Each row comes from the steps of one path. Every step used is in the known rows, and no mark comes twice. Write the path behind each row, first mark first.
Known rows
puvo gota zaso pige fomem sabu: [-2.94 -3.44 -0.18  2.65 -2.21 -4.01 -3.03  3.07 -4.44 -1.86  3.08 -0.29
  0.47 -0.20 -1.85 -0.68  3.46  3.38  1.13 -0.89 -1.10 -2.57 -0.86 -1.30
 -0.29  4.40 -1.53]
puvo keka: [-0.85  2.13  0.53 -1.86  0.59 -0.45  1.64  1.95  2.45  0.56  0.31  0.10
 -0.71 -0.95  0.27  0.33  0.88  0.05 -2.30 -0.18 -0.82 -0.04 -1.17 -0.05
  0.08  0.88  0.22]
puvo sabu fomem gota zaso: [ 0.13 -1.57 -0.45 -2.36 -1.73 -3.41  0.74  3.30 -3.03  0.91  0.03  3.36
  0.46 -0.79 -0.15 -0.76 -0.22  1.53  2.36 -0.08  0.69  1.45  0.26  0.24
 -2.39  1.15  2.28]
pige fomem: [ 0.13  0.65  0.30  0.22  0.80 -1.37  0.06 -0.74 -0.31 -0.55 -1.11 -1.53
  0.37  0.41  0.38  0.83  1.48  2.51 -0.72 -1.41 -1.98 -1.36 -0.78 -2.34
 -1.55  0.45  0.11]
furaruv keka zaso pige: [-5.33 -0.36 -3.15  0.56 -1.03 -1.16 -1.00 -0.41 -0.85  1.57  1.90  0.55
 -0.59 -0.97 -1.13 -3.02  0.34  3.77 -4.93  1.56 -1.13 -0.75 -1.31  1.56
  2.21 -0.01 -3.42]
pige fomem sabu: [ 1.28  0.21  0.77  0.03  0.36 -3.43 -1.92  0.33  0.27 -2.81 -0.12 -0.38
 -1.29  1.83 -0.94  0.96  2.62  1.95  0.84 -1.80 -1.84 -0.69  0.30 -3.24
 -1.81  1.04  0.51]
kopu zaso pige fomem: [-5.87 -1.93 -0.66 -0.18 -0.08 -1.41 -0.17 -1.45 -4.27 -0.20  2.56 -0.89
 -1.33 -0.36 -0.06 -1.16  2.90  2.80 -3.82  0.25 -0.99 -2.55 -1.01  0.27
  0.65  2.21 -1.77]
gota fomem sabu: [ 3.71 -0.62  1.36  0.33 -0.36 -3.86 -2.97  0.66 -2.07 -0.48 -0.08  2.01
  0.51  2.21 -2.23  1.07  1.58  1.75  1.13 -1.12 -2.11 -0.86 -0.62 -1.04
 -1.50  1.72  0.96]
furaruv keka zaso: [-2.26  0.99 -1.96  0.40 -1.48 -2.00 -0.47 -0.43  0.19  1.45 -0.15  0.53
 -0.35  0.52  0.12 -1.21 -0.70  2.13 -5.00  1.30 -1.59  2.01 -1.57 -0.23
  0.40 -0.71 -1.29]
furaruv keka: [-0.29  1.90 -1.78 -1.99 -0.19 -1.62 -0.32  0.53  1.68  1.85 -1.39 -0.24
  0.80 -2.26 -0.39 -0.26 -1.02  1.16 -3.16  0.48 -0.49 -0.01 -0.04 -0.16
  0.22  0.19 -0.32]
puvo gota fomem sabu zaso: [ 0.32 -2.77  0.71  1.50 -4.18 -5.88 -3.08  3.16 -4.89  0.72  1.06  4.31
  0.24  0.78 -1.42  1.45  1.81  1.38  0.05  0.77 -1.59  1.13 -1.82 -1.68
 -1.41  3.10  0.98]
zaso kopu: [-0.29 -1.58 -0.13  0.33  0.65  1.12 -2.13  0.19  2.36  2.63  1.47  0.36
 -0.07 -0.82 -1.73 -2.27  0.13  0.54 -0.40 -1.20 -0.65  0.43  1.65  0.87
 -0.63  1.15 -0.55]
puvo sabu fomem gota zaso pige: [-2.90 -2.94 -1.53 -2.33 -1.25 -2.49  0.16  3.21 -3.88  1.09  1.92  3.35
  0.36 -2.05 -1.24 -2.64  0.72  3.31  2.45  0.35  1.22 -1.26  0.44  2.11
 -0.67  1.91  0.18]
zaso pige: [-2.98 -1.30 -1.14  0.14  0.43  1.06 -0.56 -0.06 -1.03  0.28  1.83  0.06
 -0.11 -1.33 -1.16 -1.84  0.94  1.82  0.20  0.39  0.48 -2.54  0.26  1.75
  1.92  0.77 -2.05]
pige zaso gota fomem sabu: [-0.57 -2.71 -1.05  0.96 -2.93 -6.86 -4.46  0.79 -5.81  0.84  1.07  3.94
 -0.76  2.42 -3.54  2.34  3.57  0.55  0.39  0.40 -2.66  1.21 -2.22 -0.21
 -2.01  3.74 -0.36]
zaso gota fomem sabu: [ 1.76 -2.50  0.33  1.81 -1.55 -4.00 -2.88  1.37 -3.88  0.40  0.23  2.93
  0.42  1.72 -1.80  1.60  3.28  0.21  2.67 -0.63 -0.86 -0.96 -0.94 -0.54
 -0.97  2.59  0.20]
puvo sabu zaso pige: [-5.61 -2.20 -1.47 -1.35 -2.30 -2.14  0.61  0.58 -1.22  1.29  4.42  2.61
 -2.22 -1.28 -1.40 -2.37  1.37  1.55  1.89  4.30 -0.70  0.64 -0.33  1.35
  0.36  0.68 -0.91]
sabu fomem gota: [ 0.42 -0.64 -1.01 -2.11  0.01 -0.55 -0.17  2.37 -1.78  0.34 -2.29  3.06
  0.38 -1.36  0.79 -0.03 -0.29  1.89 -0.53 -2.92  2.14 -0.42  0.93 -0.06
 -0.57 -0.48  0.92]
sabu zaso gota: [-4.81 -2.40 -1.37  1.67 -3.39 -1.60 -0.22  1.76 -3.19  2.54  1.69  2.29
 -1.63 -0.47  0.88 -0.35  1.73 -0.92  0.54  2.78  1.37  2.40 -2.05 -0.99
  0.50  0.21 -1.70]
pige zaso gota fomem: [-1.51 -2.22 -1.39  1.11 -2.62 -4.84 -2.55 -0.26 -6.13  3.04  0.07  2.89
  0.95  0.97 -2.17  2.14  2.55  1.03 -1.06  0.81 -2.83  0.32 -3.44  0.78
 -1.61  3.21 -0.57]
keka zaso: [-2.07 -0.94 -0.33  2.49 -1.13 -0.38 -0.10 -0.98 -1.47 -0.30  1.36  0.81
 -1.34  2.78  0.50 -0.92  0.41  0.86 -1.79  0.81 -0.94  2.08 -1.57 -0.10
  0.23 -0.85 -1.06]
fomem gota: [-1.76 -1.42 -0.29 -1.11 -0.51  0.35 -0.45  2.20 -0.79 -0.56  0.19  3.04
 -0.27 -1.57  0.36  0.95 -1.17 -1.24  0.68 -0.44  2.80  0.79  1.97  1.75
 -0.08  0.19 -0.15]
kopu zaso: [-3.01 -1.19  0.20 -0.37 -1.12 -0.96  0.46 -0.55 -3.00  0.28  1.71  0.52
 -1.48  0.57  0.82  0.03  0.44 -1.55 -3.47  1.35  0.56  1.33 -0.60  0.79
  0.28  0.99  0.12]

Which path is each row?
[-3.33 -1.40 -0.30  1.51 -0.23 -1.35 -1.29  0.76 -3.43  0.54  2.06 -2.40
  0.83 -0.50 -0.93 -2.23  1.82  4.64 -0.36  0.18 -1.84 -2.90 -2.28 -0.96
 -0.05  2.08 -2.57]	gota zaso pige fomem
[-5.37 -3.41 -0.92  0.27 -1.46  0.37 -1.67  3.49 -3.87  0.45  3.45  2.14
  0.32 -2.35 -1.01 -1.99 -0.78  0.98  0.85  1.15  3.02 -0.80  0.50  2.99
  1.27  1.81 -2.86]	fomem gota zaso pige
[ 0.84 -1.06  0.93  0.47 -2.58 -5.24 -3.21  1.84 -3.35  0.92  1.15  3.33
 -0.99  2.23 -1.90  0.24  1.49  2.17  0.21  1.46 -2.04  1.64 -2.28 -2.32
 -1.71  1.31 -0.02]	gota fomem sabu zaso
[-5.05 -3.07 -0.87  1.26 -2.31 -1.26  0.48  0.21 -4.77  1.27  2.07  1.56
 -1.68  0.28  1.27  0.62  2.27 -3.01 -1.86  1.67  1.99  1.34 -0.98  1.18
  0.86  1.83 -0.62]	kopu zaso gota
[-2.65 -0.66 -2.30  0.71 -0.68 -0.91 -2.49 -0.18  2.43  3.93  1.41  0.89
 -0.45 -0.33 -1.54 -3.64 -0.47  2.71 -5.44 -0.11 -2.25  2.45  0.08  0.56
 -0.32  0.48 -1.96]	furaruv keka zaso kopu
[-1.54 -1.13 -2.30  2.38 -2.57 -4.04 -1.54  0.01 -4.23  4.15 -0.81  2.53
  1.66  0.83 -0.56  0.16  1.60  2.97 -3.66  1.05 -2.55  0.17 -3.71  0.06
 -0.25  1.11 -1.35]	furaruv keka zaso gota fomem
[ 0.74 -1.97 -0.17  1.91 -1.12 -1.97 -0.99  0.41 -4.33  2.78 -0.72  2.01
  1.94  0.46 -0.44  1.39  2.22  0.89  1.28 -0.15 -0.92 -1.83 -2.12  0.31
 -0.62  1.86  0.08]	zaso gota fomem
[-3.14 -2.59 -1.50 -0.62 -0.87 -0.53 -1.32  3.67 -5.03  1.51  0.69  2.15
  0.88 -2.15 -0.54 -2.86  0.27  4.04 -0.15 -1.10  2.59 -1.91 -0.50  1.20
  0.87  1.21 -1.83]	sabu fomem gota zaso pige
[-1.30 -3.78  0.34  1.48 -2.68 -4.98 -2.39  0.89 -6.96  0.74  2.00  3.60
 -1.24  2.43 -1.11  1.69  3.79 -1.20 -0.77  0.65 -0.35  0.38 -1.72  0.18
 -0.63  3.58  0.35]	kopu zaso gota fomem sabu
[-2.34 -2.07  0.36  0.14 -1.85 -0.64 -1.13  3.65 -2.97  0.23  1.40  1.87
  0.33 -1.08  0.09 -0.15 -1.64 -0.77  0.80  0.78  2.57  1.71  0.27  1.22
 -0.52  1.08 -0.80]	fomem gota zaso
[-2.10 -2.56 -0.62  1.96 -3.40 -3.36 -1.28  1.43 -5.62  4.17  0.50  3.17
  0.53  0.33 -0.20  0.50  2.17  1.34  0.29  2.29 -0.84  0.72 -3.68 -0.96
 -0.63  1.29 -0.86]	sabu zaso gota fomem
[-2.70 -4.17 -0.40  1.66 -3.71 -4.95 -3.85  3.12 -5.95  1.01  3.07  4.41
  0.15 -0.51 -2.53 -0.46  2.80  3.17  0.27  1.12 -0.99 -1.47 -1.41  0.31
  0.42  3.80 -1.27]	puvo gota fomem sabu zaso pige
[-1.13 -1.25  0.42  2.61 -2.02 -4.92 -1.24  2.45 -2.92  0.58  1.95  3.83
 -1.54  3.61 -1.14  0.91  4.72  1.19 -1.33  0.03 -2.71  1.08 -3.68 -0.73
 -0.68  2.62 -0.46]	puvo keka zaso gota fomem sabu
[-2.67 -3.61  0.16  0.53 -1.06  0.49 -3.15  3.83 -0.56  2.86  2.86  2.26
  0.29 -1.86 -1.64 -2.42 -1.54 -0.18  0.40 -0.45  1.88  2.45  1.82  2.04
 -1.18  2.31 -1.41]	fomem gota zaso kopu
[-2.36 -1.85  0.23  1.51 -0.59 -3.33 -3.02  1.60 -2.92 -1.69  3.02 -1.37
 -0.85  1.03 -2.29 -1.93  3.08  4.13  1.20 -0.26 -1.72 -2.11 -1.28 -2.06
 -0.39  2.61 -2.30]	gota zaso pige fomem sabu
[-1.52 -0.74  0.07 -1.15  0.20 -1.06 -0.58  1.36 -0.97 -1.12 -1.00  1.53
 -0.04 -1.07  0.81  1.71  0.29  1.53  0.07 -1.95  0.62 -0.59  1.10 -0.56
 -1.52  0.67 -0.02]	pige fomem gota
[-0.05 -4.24  0.45  1.84 -3.37 -4.70 -5.26  3.40 -2.67  3.50  2.61  4.63
  0.27  0.08 -2.99 -0.96  2.16  1.83 -0.34 -0.45 -2.23  1.73 -0.08 -0.73
 -2.12  4.18  0.33]	puvo gota fomem sabu zaso kopu
[ 0.42 -2.69  0.83  0.80 -1.80 -3.99 -5.42  1.95 -1.11  3.52  2.74  3.66
 -1.03  1.37 -3.59 -2.22  1.67  2.72 -0.09  0.20 -2.74  2.13 -0.59 -1.59
 -2.36  2.39 -0.45]	gota fomem sabu zaso kopu
[-5.99 -2.61 -0.86 -0.24 -0.86 -0.05 -0.12 -0.67 -4.11  0.39  3.58  0.67
 -1.60 -0.75 -0.35 -1.71  1.49  0.25 -3.22  1.66  1.10 -1.20 -0.17  2.57
  2.06  1.77 -1.86]	kopu zaso pige
[-3.88 -2.84 -0.81  1.61 -3.77 -3.67 -2.16  2.70 -2.75  0.29  2.79  3.50
 -3.40  0.94 -0.48 -0.04  2.79 -1.51  2.02  2.45  1.60  3.24 -1.04 -1.90
  0.13  0.81 -1.46]	fomem sabu zaso gota
[-0.41 -2.86 -0.58 -0.52 -0.55 -0.46 -2.88  3.94 -1.64  3.80  0.37  2.30
  1.04 -1.54 -1.09 -3.50 -0.53  2.78 -0.76 -2.78  1.40  1.06  0.83  0.15
 -1.75  1.71 -0.27]	sabu fomem gota zaso kopu
[-3.59 -2.17 -0.58  1.71 -3.12 -4.98 -2.30  1.91 -2.79 -0.24  1.53  1.98
 -3.10  1.25 -0.12  0.70  4.28  0.97  1.46  1.05 -0.42  1.76 -1.79 -4.13
 -1.25  1.23 -1.34]	pige fomem sabu zaso gota
[-4.26 -2.05 -2.34  0.77 -2.68 -3.02 -1.52  0.10 -3.57  1.23  1.16  2.07
 -1.27  0.29 -1.27  1.22  2.02 -1.26 -0.81  1.38 -0.51  2.04 -1.77  0.83
 -0.44  1.93 -1.41]	pige zaso gota
[-3.99 -0.23 -2.33  0.66 -0.65 -4.52 -2.99 -0.30 -0.76 -1.08  1.78  0.20
 -1.82  0.98 -2.14 -2.05  2.87  5.95 -3.95 -0.29 -2.98 -1.22 -1.05 -1.53
  0.41  0.98 -3.00]	furaruv keka zaso pige fomem sabu
[-2.30 -2.46 -0.06  0.49 -2.18 -4.14 -3.87  1.64 -4.42  1.12  3.12  3.45
 -1.13  0.76 -3.06 -1.60  2.40  3.95  0.31  1.83 -1.60 -1.06 -1.85 -0.42
  0.16  2.00 -1.94]	gota fomem sabu zaso pige
[-4.82 -1.52 -1.06  2.68 -0.14 -0.84 -0.77 -1.84 -2.85 -0.69  2.29 -0.54
 -0.90  1.74 -0.31 -2.07  2.90  5.19 -2.32 -0.21 -2.54 -1.93 -2.14 -0.51
  0.61  0.21 -2.90]	keka zaso pige fomem
[-1.77 -1.17 -0.36  0.30  0.70 -2.39 -2.50  0.07 -0.79 -2.60  1.78 -0.31
 -1.44  0.41 -2.11 -0.79  3.42  3.77  1.08 -1.53 -1.46 -3.20  0.49 -1.38
 -0.06  1.81 -1.61]	zaso pige fomem sabu
